What can hang from each mark:
punog: rizi
vove: boral komib
boral: punog vove
mamara: punog
rofo: botob vove
komib: telar
telar: komib
rizi: botob punog
botob: rofo

Each row was made from one small tree. The marks that hang from a mark follow it in brackets, in alphabetical order. Every link used is in the known rows. Write each row's tree.
Known rows:
mamara{punog{rizi{botob{rofo{vove{komib}}}}}}: [ 0.01 -3.45 -0.83 -1.35  0.30  1.34  3.04 -1.21 -0.01  0.72  3.89 -4.98
 -0.37 -0.20 -0.56 -1.06 -0.14  0.19  0.99  0.10]
rizi{botob{rofo{vove{komib{telar}}}} punog}: [ 0.76 -4.77  0.30  2.23  0.39 -1.10  0.58  0.09 -0.17 -0.65  2.77 -6.40
 -0.54 -1.12  0.83 -0.75  1.79 -0.82  1.40  1.03]
botob{rofo{vove{boral komib{telar}}}}: [ 0.75 -3.07  1.83 -1.59  1.52 -1.56  0.04 -0.43 -0.08 -0.45  1.31 -3.95
  0.42 -0.91  0.48 -2.47  3.00 -1.89  2.19  1.26]
botob{rofo{vove{komib}}}: [ 0.65 -1.65  0.49  1.01  2.90  0.04  3.20 -0.39 -0.49  0.41  4.15 -2.24
  0.44  0.20 -0.71 -2.40  0.96 -0.67  1.34  0.36]
botob{rofo{vove{boral}}}: [ 0.79 -1.85  0.68 -2.01  1.06 -0.23  2.60  0.00 -0.29  0.97  2.18 -1.10
  0.11  0.43 -0.56 -2.56  2.07  1.84  2.17 -2.21]
vove{boral komib}: [ 0.40 -2.85 -1.44 -3.30 -1.79  0.39  1.91 -2.15 -0.91  0.17 -0.18 -1.13
  0.20 -0.57 -0.39 -1.71  1.12 -0.92  2.04 -1.23]
boral{vove}: [ 0.85 -1.21 -0.47  1.89  0.44  0.42  3.73 -2.20 -0.23  0.56  1.43 -0.50
 -0.08  0.83 -0.53 -2.10 -2.43  2.59  1.36 -2.06]
rizi{punog}: [ 0.37 -0.70 -3.31  0.56 -0.63  0.42  1.48 -0.95 -0.45  0.20  0.39 -2.55
 -0.14  0.46 -0.68 -0.62  0.17  2.91  1.71 -1.97]
rofo{vove{boral komib}}: [ 1.43 -2.54 -0.45 -2.51 -1.21  0.11  0.60 -1.95 -0.65  0.84  2.10 -1.03
  0.18 -0.28  0.36 -1.54  2.26 -0.81  1.91 -0.62]
vove{boral{punog{rizi{botob}}} komib{telar}}: [-0.32 -4.91 -1.90 -1.23 -2.96 -0.54 -2.08 -4.21  0.23  0.19 -2.53 -2.05
 -1.39 -2.10  2.43 -0.50  0.95 -1.21  1.68  0.28]
boral{punog{rizi} vove}: [-0.02  0.33 -1.07  2.33  2.10  0.67  2.04 -4.27  0.36  1.86 -0.12 -0.70
 -1.08  0.22  1.12 -1.29 -3.27  2.52  0.92 -1.41]
punog{rizi{botob{rofo{vove}}}}: [ 0.40 -2.41 -1.22  0.72  0.30  1.28  3.74 -0.82 -0.14  1.35  3.10  0.05
 -0.51  0.75  0.63 -2.14  0.11  3.13  1.32 -1.63]
mamara{punog}: [-0.24 -1.30 -3.24 -0.58 -1.13  0.27  0.78 -0.67 -0.15  0.13  1.33 -2.63
  0.17  0.77 -2.86 -1.01 -0.76  2.97  1.92 -2.05]
rofo{botob vove{boral{punog{rizi}} komib}}: [ 0.77  1.56 -0.94 -1.05 -2.12  0.57 -0.92 -3.80  1.24  2.27  1.39 -0.57
 -1.80 -0.40  2.14 -1.36  2.34 -0.47  1.37 -0.59]
rizi{botob{rofo{vove}} punog}: [ 0.71 -3.50 -0.79  1.72 -0.01  0.20  2.91  0.76 -0.42  0.84  3.55 -3.58
 -0.83  0.16 -0.16 -0.70  0.97  3.04  1.38 -2.26]
boral{punog vove}: [ 0.20 -1.07 -0.20  3.65  1.48 -0.37  1.85 -3.07  0.10  1.28  0.99 -0.75
 -0.93 -0.04 -0.10 -1.22 -2.78  2.36  1.04 -2.13]
mamara{punog{rizi{botob{rofo{vove}}}}}: [-0.06 -2.59 -1.50 -0.65 -0.24  1.17  2.70 -0.37  0.12  1.16  3.42 -3.59
 -0.66  0.63 -0.98 -1.14 -0.27  3.38  1.43 -1.62]
telar{komib}: [ 0.15 -2.07 -2.86 -0.34 -1.49 -0.32  0.02 -0.77 -0.62 -0.61  2.12 -0.88
 -1.19  0.97 -0.95 -1.54  0.80  3.01  2.72 -1.05]
vove{boral komib{telar}}: [ 0.41 -3.41 -1.04 -2.32 -1.71 -1.04 -0.91 -1.99 -0.39 -1.05 -1.43 -2.40
  0.47 -0.99  0.36 -1.80  1.83 -1.74  2.42  0.67]
vove{boral{punog{rizi}} komib}: [-0.38 -1.44 -1.81 -2.71 -0.42  0.70  0.35 -4.32  0.09  1.22 -1.77 -1.21
 -0.72 -1.23  1.51 -0.87  0.41 -0.94  1.67 -0.57]
boral{punog{rizi} vove{komib}}: [ 0.16 -0.42 -0.41  1.80  2.38  0.82  2.56 -5.03  0.14  1.40  0.34 -2.13
 -0.94 -0.70  1.52 -1.02 -3.05 -0.69  0.60  0.19]

Write each row's tree:
[ 0.10 -1.90  0.97 -0.28  1.94 -1.04  0.36 -0.98  0.21  1.69  1.69 -1.35
 -0.89 -0.51 -0.17 -1.53  1.80  1.78  1.90 -2.21]	botob{rofo{vove{boral{punog}}}}
[ 1.48  0.00 -0.54 -1.84 -3.42  0.21  0.86 -1.58  0.47  0.93  2.91 -0.60
 -0.84  0.31  0.50 -2.14  3.16 -0.52  1.97 -1.28]	rofo{botob vove{boral komib}}
[-0.48 -2.86  0.44  2.79  1.91  0.92  4.96 -3.23  0.35  1.62  0.71 -1.59
 -1.67 -0.47  0.91 -1.51 -3.27  2.62  0.55 -2.35]	boral{punog{rizi{botob{rofo}}} vove}
[ 0.16 -3.94 -0.24  3.21 -0.16 -0.30  0.21 -4.89  0.42  0.20 -0.48 -2.95
 -1.52 -1.52  2.57 -0.74 -2.53 -0.85  0.85  0.95]	boral{punog{rizi{botob}} vove{komib{telar}}}
[ 0.14 -2.72 -1.43  2.96 -0.55  0.93  2.70 -4.24  0.13  1.71  0.24  0.05
 -1.72 -0.33  1.40 -0.68 -3.50  3.13  0.54 -2.30]	boral{punog{rizi{botob}} vove}
[-0.16 -2.91 -1.20 -1.62 -0.78 -0.24 -0.12 -3.36 -0.29  0.71 -0.67 -1.44
 -0.63 -1.39  0.05 -0.75  0.88 -1.09  1.82 -1.27]	vove{boral{punog} komib}
[ 0.91 -0.25  0.23  1.07 -2.51 -1.89 -3.85 -2.50  1.34  0.72  1.23 -1.97
 -1.60 -1.08  1.45 -1.45  3.65 -1.51  1.85  0.46]	rofo{botob vove{boral{punog} komib{telar}}}
[-0.49 -3.63  1.07  2.17  2.47  1.04  5.36 -3.82  0.12  1.17  1.10 -3.21
 -1.42 -1.35  1.30 -1.31 -3.22 -0.56  0.42 -0.76]	boral{punog{rizi{botob{rofo}}} vove{komib}}
[ 0.22 -3.09  1.94  0.12  2.35 -2.30 -2.03 -1.62  0.40  0.18  0.83 -4.33
 -0.60 -1.75  0.91 -1.59  2.69 -2.28  1.93  1.23]	botob{rofo{vove{boral{punog} komib{telar}}}}
[-0.27 -3.95 -1.77  0.96 -0.55  0.52  4.27  0.27 -0.56  0.03  1.09 -3.45
 -0.78 -0.17 -0.93 -0.83 -0.15  2.74  1.36 -2.86]	rizi{botob{rofo} punog}
[-0.23 -3.20 -0.73 -0.52 -0.78 -1.79 -2.86 -3.05  0.10 -0.19 -2.00 -2.73
 -0.51 -1.79  0.82 -0.93  1.49 -1.84  2.12  0.50]	vove{boral{punog} komib{telar}}
[ 0.65 -4.34  0.20 -3.48 -0.81  1.26  3.75 -2.01 -0.42  1.02  1.91 -1.93
 -0.44 -0.75  1.60 -1.90  1.53 -0.68  1.46 -0.71]	punog{rizi{botob{rofo{vove{boral komib}}}}}
[ 0.70  2.29 -1.72 -0.65 -2.45  0.49 -1.23 -3.13  1.44  2.47  0.95  0.99
 -2.01  0.45  1.83 -1.54  2.38  2.70  1.73 -2.18]	rofo{botob vove{boral{punog{rizi}}}}
[ 0.45 -2.08  1.03  1.95  2.91 -1.31  0.40 -0.12 -0.01 -0.53  2.98 -3.66
  0.53 -0.29 -0.09 -2.62  1.70 -1.35  1.56  2.03]	botob{rofo{vove{komib{telar}}}}
[ 0.19 -3.43 -0.70  2.24 -0.27  1.19  3.18 -4.99  0.00  1.37  0.69 -1.62
 -1.52 -1.14  1.87 -0.56 -3.31 -0.31  0.28 -0.82]	boral{punog{rizi{botob}} vove{komib}}
[ 1.28  1.07 -1.22  1.90 -2.08  0.43  1.23 -1.34  0.46  0.90  4.56 -0.03
 -0.59  0.92 -0.04 -2.23  1.90  0.05  1.46 -0.57]	rofo{botob vove{komib}}
[ 0.89  0.05 -0.25  0.02 -2.57 -0.53 -0.95 -2.60  0.94  1.75  2.38 -0.83
 -1.69 -0.58  0.82 -1.24  2.95 -0.70  1.64 -1.34]	rofo{botob vove{boral{punog} komib}}
[ 0.07 -1.24  0.90 -1.95  2.81  0.23  1.24 -3.06  0.34  1.87  1.04 -2.83
 -0.75 -1.05  1.68 -1.56  1.44 -1.34  1.48  0.11]	botob{rofo{vove{boral{punog{rizi}} komib}}}
[-0.58 -2.59 -3.75  1.81 -2.22  0.98  0.75 -3.23  0.03  1.44 -0.16  1.42
 -1.45 -0.19  0.86 -0.51 -1.19  3.30  1.08 -2.44]	boral{punog{rizi{botob}}}
